Each row was made from one small tree. The marks that hang from a mark follow it in brackets, in alphabetical order. Every link used is in the known rows. Write each row's tree.
Known rows:
M(F K): 13	14	-8	-1	8	5	-3	-2	26	8	-7	-21	31	-8	-5	11	-11	4	-9	-29	14	-17	-4	-17	12	-9	-4	20	2	0	-17	18	-5	18	3	-22
M(G K(C) L): 12	57	-5	-8	8	12	-14	2	-13	-23	-6	-17	22	-20	-6	42	8	19	-11	5	43	-8	-5	-39	5	-15	-15	29	-7	-2	-8	-43	9	21	28	-33
L(C): 1	-2	-9	4	-22	-17	-7	-1	18	4	-7	-14	-8	-2	10	-10	1	-9	4	15	11	-9	0	5	34	-5	1	3	-6	-6	5	2	-1	-3	5	-5
K(T): -18	-13	-2	0	17	24	2	-3	14	-1	15	-6	10	1	3	15	11	-5	0	-1	4	-19	-1	-31	12	-7	-8	8	-11	-12	-1	-1	9	11	-15	-7
F(M(G P)): -10	3	4	2	-1	-3	-5	-1	12	-9	11	-35	18	-35	22	4	-14	-2	-10	15	22	5	-5	0	3	-8	-10	21	-18	-17	-11	-50	12	35	11	-6
L(C(F K(T)) M): -21	-23	-8	16	-2	-1	-11	-6	41	-7	4	7	-54	36	21	-26	-7	-20	13	4	5	-14	10	-37	28	-36	6	26	1	7	15	-15	28	34	-22	1
C(K(T) L): -27	-7	-7	5	13	16	-5	-24	1	-7	12	-6	-15	18	-16	0	42	-4	10	-2	-12	-21	3	-59	13	-3	-5	29	-10	-27	-5	-4	12	28	-24	-9
P(M): -6	0	-4	0	1	-19	3	-20	-7	2	3	-22	9	9	4	1	23	1	4	-1	-7	2	-10	-10	6	-7	-7	-2	-15	-8	10	18	23	-25	-4	-8
G(T(K)): 10	1	-14	8	25	42	6	-22	10	5	-31	-15	-9	10	-4	4	-8	9	13	-4	4	3	-11	-24	-8	-7	-12	10	-9	-1	-5	7	-6	-6	-7	-5
M(F P): 11	3	7	5	2	-11	-2	4	32	3	-14	-22	17	-15	9	1	-3	-26	-4	-29	-4	-23	-5	-6	5	-5	-11	15	-5	5	-14	-24	-7	66	-1	-18
K(C(L) T): -25	-5	-2	-7	9	19	-3	1	-9	-10	11	1	10	7	-3	18	45	-4	14	0	28	-8	5	-60	4	-1	-9	16	-20	-22	1	-25	10	24	1	-31
T(G K(C)): 2	14	-17	4	-16	51	0	-9	-16	3	-37	-23	-30	-12	8	22	-9	13	8	2	0	1	-16	-27	10	-21	-11	15	-6	2	-3	-31	9	14	1	-2
P(M(F K)): 6	12	-6	-6	7	-8	-2	-18	17	8	-2	-28	30	4	0	7	12	4	-5	-29	7	-3	-12	-18	4	-13	-9	10	-5	-5	0	27	11	-12	11	-16
F(C(L) M): -16	-9	-9	-11	-22	-14	17	-10	5	0	-3	-40	20	-4	18	-12	19	9	22	10	10	0	-1	-21	-12	-2	-3	16	-23	-33	-14	31	19	5	35	-12
P(M(F K(T) L)): 3	28	-1	-10	12	15	-8	-6	24	-10	-5	-21	24	-3	-2	31	39	3	3	-34	0	-10	-10	-40	-1	-17	-17	14	-15	-11	-4	24	15	0	15	-16
L(C M): 0	-15	-14	15	-36	-29	-6	5	18	2	-10	1	-14	16	33	-17	2	-20	17	15	21	-2	4	-7	22	2	5	2	-16	3	19	0	11	16	11	-3
K(C T(G)): -14	-2	-6	-5	10	56	-3	5	-2	-3	-12	-12	-8	-17	11	33	1	-13	2	2	19	-15	-3	-48	9	-17	-14	14	-8	-8	2	-38	18	23	-4	-21
G(T(K(C(F L)))): -1	6	-14	-2	30	36	3	-14	2	-7	-30	-10	-19	18	-12	-4	14	9	28	-12	18	9	-4	-45	-13	-26	-12	19	-13	1	-1	-15	0	8	-9	-25
F(M): -10	-12	-6	2	4	-7	3	-9	-1	6	-2	-36	6	-19	13	7	-6	4	0	6	3	18	-3	1	7	-3	0	14	-12	-27	-11	10	15	-14	3	-7
K(C(F(M))): -12	-7	-3	-5	23	-7	1	0	-1	-3	-3	-30	-13	-5	7	10	-17	3	4	-4	14	22	6	-13	4	-36	-3	17	-2	-11	-10	-23	25	1	-6	-28
K(T(G)): -11	-7	-7	3	6	52	-2	1	13	3	-4	-13	-3	-22	9	16	6	-10	-1	5	0	-30	-4	-33	13	-15	-11	11	-12	-7	-1	-9	15	19	-20	-1
K(C(L(M))): -5	-2	-12	3	-15	-22	-1	3	-22	-6	-5	2	5	22	14	2	36	-8	27	3	29	8	6	-48	-4	10	-4	15	-23	-8	13	-18	18	33	13	-34
F(M(P)): -7	-10	8	2	0	-10	2	-5	6	3	-3	-39	9	-22	22	-6	-4	-2	0	-3	8	14	-8	6	2	-5	-3	15	-13	-23	-15	-22	12	14	7	-9
C(F(M) L): -21	-9	-11	4	4	-19	-2	-4	10	-2	8	-31	0	-11	1	-21	29	5	24	2	1	5	6	-11	5	-25	0	25	-20	-22	-13	12	18	5	-19	-17
M(P): 3	1	9	4	0	-15	2	0	8	1	-5	-18	9	-10	9	-9	6	-7	-1	-9	6	-16	-11	-6	9	-4	-7	9	-9	-5	-9	-32	2	33	-4	-12
P(M(G K(C T))): -16	16	2	-15	21	30	-4	-11	-4	-15	27	-12	29	1	5	25	11	18	-14	3	52	0	-10	-50	4	-22	-16	13	-12	-8	10	-36	25	-12	21	-20
G(T(K(C))): 8	5	-14	-1	29	44	5	-18	-5	1	-35	-12	-14	15	-1	16	-11	8	13	-8	20	15	-10	-33	-12	-10	-14	10	-6	-2	0	-15	-2	-3	8	-19
T(G K(C(L))): -4	17	-23	1	-29	42	-1	-11	-23	1	-30	-22	-25	-11	5	8	24	14	23	3	3	-1	-11	-41	7	-16	-11	19	-16	-7	-3	-26	6	21	6	-8
P(M(G L)): 0	36	-10	-3	-1	-11	-7	-12	-5	-18	-1	-23	11	-13	3	25	33	0	-1	18	-5	-8	-7	-17	2	-13	-17	9	-22	-5	10	-11	25	5	10	-7
L(M): 2	-14	-12	14	-6	-18	0	-2	1	6	-3	-1	1	18	22	-2	4	-11	13	0	11	-2	1	-22	0	5	1	8	-14	3	10	2	18	25	-1	-8
K(C(L)): -6	6	-8	-6	-3	-13	-2	-5	-22	-7	-7	-11	10	5	-4	9	35	-2	16	3	20	1	4	-39	3	3	-6	13	-17	-15	2	-19	7	17	6	-36
K(C): 1	6	-5	0	10	-4	2	-5	-16	-4	-10	-14	2	2	1	23	-2	-3	-1	1	17	4	2	-22	8	-5	-4	8	-4	-6	1	-23	13	9	2	-29

Write each row's tree:
3	1	-11	-1	41	39	5	-16	8	0	-31	-11	-25	16	-4	5	-18	11	16	-14	18	12	-5	-32	-11	-31	-12	16	-4	8	-1	-20	2	3	-10	-22 -> G(T(K(C(F))))
3	7	-16	0	18	38	4	-19	-8	-1	-32	-9	-8	16	-7	5	20	11	26	-5	23	14	-8	-45	-14	-2	-12	15	-19	-8	0	-13	-5	4	9	-27 -> G(T(K(C(L))))
-8	21	-1	-12	26	50	-11	9	26	-11	16	-8	39	-18	-3	44	-17	0	-22	-15	52	-20	2	-57	10	-20	-18	31	-3	4	-10	-43	3	52	20	-33 -> M(F G K(C T))
-7	2	-20	11	-22	-19	-7	1	-1	-7	13	3	19	6	15	-5	38	-8	19	23	26	-16	7	-39	-1	11	-3	21	-32	-2	11	-19	14	53	3	-15 -> C(L(M(G)))
1	1	-4	-11	-7	-14	13	-16	23	4	-10	-32	24	10	11	4	7	-12	6	-17	-13	-16	-10	-16	-8	-14	-12	0	-11	-1	4	36	20	17	24	-12 -> P(M(F(C)))
8	34	-6	-5	-24	-22	-10	-11	7	-8	-14	-23	6	4	6	2	39	15	8	-4	14	4	-15	-9	20	-15	-7	5	-12	-13	8	19	16	-43	27	-6 -> P(M(K L(C)))
3	23	-9	-6	6	3	-9	-14	22	-3	12	-26	40	-13	2	16	1	3	-17	-11	21	-12	-10	-21	7	-18	-14	16	-13	3	2	0	11	11	16	-16 -> P(M(F G K))
14	15	10	-1	2	0	-5	4	31	6	-9	-24	33	-15	5	-2	-6	-2	-10	-41	22	-22	-12	-14	5	-13	-9	22	-1	3	-20	-19	-10	48	10	-21 -> M(F K P)
8	38	-9	-4	1	-8	-9	-5	16	-14	-7	-26	20	-20	2	34	27	-16	-2	-3	-15	-16	-3	-19	1	-13	-20	13	-20	1	3	-4	14	35	13	-13 -> P(M(F G L))
-2	13	-11	-3	6	-4	-6	-11	19	-3	6	-22	26	-13	4	19	6	-14	-11	-2	-3	-13	-4	-14	8	-13	-11	9	-16	2	6	-6	13	29	6	-11 -> P(M(F G))
-28	-8	-6	-4	14	13	-3	0	20	-4	24	-27	12	-6	-3	-18	30	19	17	-11	27	2	3	-33	6	-33	-1	32	-19	-27	-18	12	18	-7	-12	-17 -> C(F(M(K(T))) L)
6	28	-4	-5	-10	23	-16	14	49	-10	-16	-13	10	-14	3	25	21	-8	3	-24	16	-22	-1	-28	25	-15	-13	23	-3	-9	-14	12	-7	23	20	-13 -> M(F K(T) L(C))
-6	13	3	-3	1	8	-6	-1	13	-8	13	-37	33	-36	18	-3	-17	19	-19	3	46	6	-13	-6	5	-15	-9	30	-11	-18	-18	-44	9	16	22	-11 -> F(M(G K P))
15	35	-3	-16	-11	-11	8	-13	19	-5	-22	-37	29	4	8	17	23	8	6	-28	0	-14	-15	-27	-12	-17	-16	12	-9	-4	-3	42	19	5	44	-18 -> P(M(F(C) K L))
-16	-4	-5	-9	10	52	-4	-1	-2	1	-6	-35	9	-28	16	23	-13	15	-6	-4	40	16	-8	-35	6	-19	-8	24	-8	-30	-12	-19	24	-14	20	-20 -> F(M(K(C T(G))))
-8	3	-9	-3	-10	-11	16	-30	2	-4	-8	-21	-7	26	-2	-20	20	4	17	7	-8	-28	-3	-45	-3	-7	-1	26	-6	-14	-8	18	19	31	11	-12 -> F(C(K L))
1	0	-13	4	-16	-19	-4	6	-5	-3	-13	1	9	15	13	12	30	-21	26	-14	19	3	9	-50	-6	9	-4	20	-20	-3	8	-16	10	60	16	-37 -> K(C(L(M(F))))
-1	-17	2	14	-28	-37	-9	16	39	-2	-6	0	-27	15	36	-42	-4	-24	18	0	23	-10	3	-3	19	-29	3	9	-13	19	12	-37	16	47	-4	-5 -> L(C(F) M(P))
-6	3	-24	14	12	6	-6	-23	2	-10	-9	6	-12	24	5	-11	21	-14	16	19	16	-10	7	-61	-11	6	-5	36	-18	-4	11	-25	17	54	-4	-19 -> C(K L(M(G(T))))
8	13	-9	-13	-15	-1	10	-4	26	2	-7	-25	44	3	0	-8	11	10	10	-24	21	-29	-4	-39	-5	-6	-7	25	-8	-6	-17	38	-2	36	34	-26 -> M(F(C(L)) K)
-19	-2	-9	-7	-12	37	14	-20	12	-4	-10	-20	-14	10	7	-10	21	-3	17	6	-8	-42	-7	-65	-1	-17	-9	28	-10	-14	-6	7	25	43	6	-6 -> F(C(K(T(G)) L))
-9	9	-6	-16	-7	14	12	-9	15	-6	9	-45	40	-20	21	4	-33	25	-12	18	45	-4	-8	-18	-7	-20	-5	28	-11	-14	-15	4	19	2	48	-10 -> F(C M(G K))
4	9	-15	8	-6	0	-7	1	7	-5	15	1	26	4	18	3	-11	7	-6	11	48	-9	-2	-33	2	-5	-4	22	-13	11	8	-19	15	30	14	-13 -> L(M(G K))
3	-14	1	14	-45	-32	-9	12	25	0	-12	2	-11	14	40	-29	6	-25	15	7	26	-7	-4	-5	16	1	1	7	-17	5	15	-34	11	41	18	-2 -> L(C M(P))
7	27	8	6	-21	-22	-13	-9	16	-15	-32	-16	-37	-3	9	-6	21	-15	4	-1	-12	-14	-9	-10	25	-14	-7	23	-1	-9	-7	-41	5	39	8	-7 -> M(L(C(K)) P)
9	35	-5	-7	0	-15	-4	-18	-8	-8	-8	-26	14	1	1	14	39	21	3	-10	4	1	-16	-20	1	-13	-12	6	-12	-13	3	22	22	-34	16	-11 -> P(M(K L))
-27	-4	-12	10	17	37	-8	-16	18	-6	0	-15	-39	3	-10	-16	28	-7	17	-2	-19	-35	6	-59	15	-41	-5	38	-5	-10	-11	-14	25	42	-50	-10 -> C(F K(T(G)) L)
-12	12	-14	-1	-1	10	0	-11	-9	-7	-6	-13	-28	16	-12	-2	22	20	26	-10	6	5	-3	-35	8	-32	-4	20	-12	0	-6	-23	6	16	-11	-13 -> T(K(C(F L)))
-9	8	-18	10	-6	-13	-9	7	15	-11	26	1	17	11	6	-24	23	10	18	5	41	-21	8	-43	1	-24	-2	32	-22	11	3	-18	17	44	-7	-22 -> C(F L(M(G K)))
-17	5	1	-13	6	22	14	-21	15	-16	-14	-40	-20	5	16	20	2	6	6	3	-16	-4	-4	-42	-9	-19	-10	32	-4	-33	-14	16	34	16	27	0 -> F(C(K(T)) M(L))
-6	-3	-3	17	-17	-28	-4	-18	-3	-7	-6	1	-20	31	13	-28	36	-9	22	-4	0	-9	-1	-48	1	6	1	32	-16	-8	4	-29	18	62	-5	-12 -> C(K L(M(P)))
-14	-5	-10	7	18	50	-4	-23	8	1	-10	-16	-31	-3	1	12	-6	-9	-4	1	-18	-25	-7	-45	18	-19	-5	27	3	-10	-5	-14	23	24	-27	2 -> C(K(T(G)))
-13	-12	3	7	-14	-22	-7	7	39	-3	-4	-30	-19	-17	22	-31	-9	-9	8	2	13	4	1	18	28	-36	3	13	-9	-8	-6	-24	13	7	-2	-6 -> L(C(F(M(P))))
-18	-4	-4	-4	27	53	-3	10	12	-5	-6	-12	-21	-14	5	18	-7	-12	5	-4	12	-19	2	-45	9	-45	-11	20	-3	3	0	-41	26	32	-24	-22 -> K(C(F) T(G))
4	14	14	-4	19	-4	-4	3	6	-8	0	-18	8	0	1	-11	-11	14	-7	-26	45	-5	-8	-25	4	-40	-7	24	5	5	-11	-53	12	23	2	-35 -> M(K(C(F)) P)
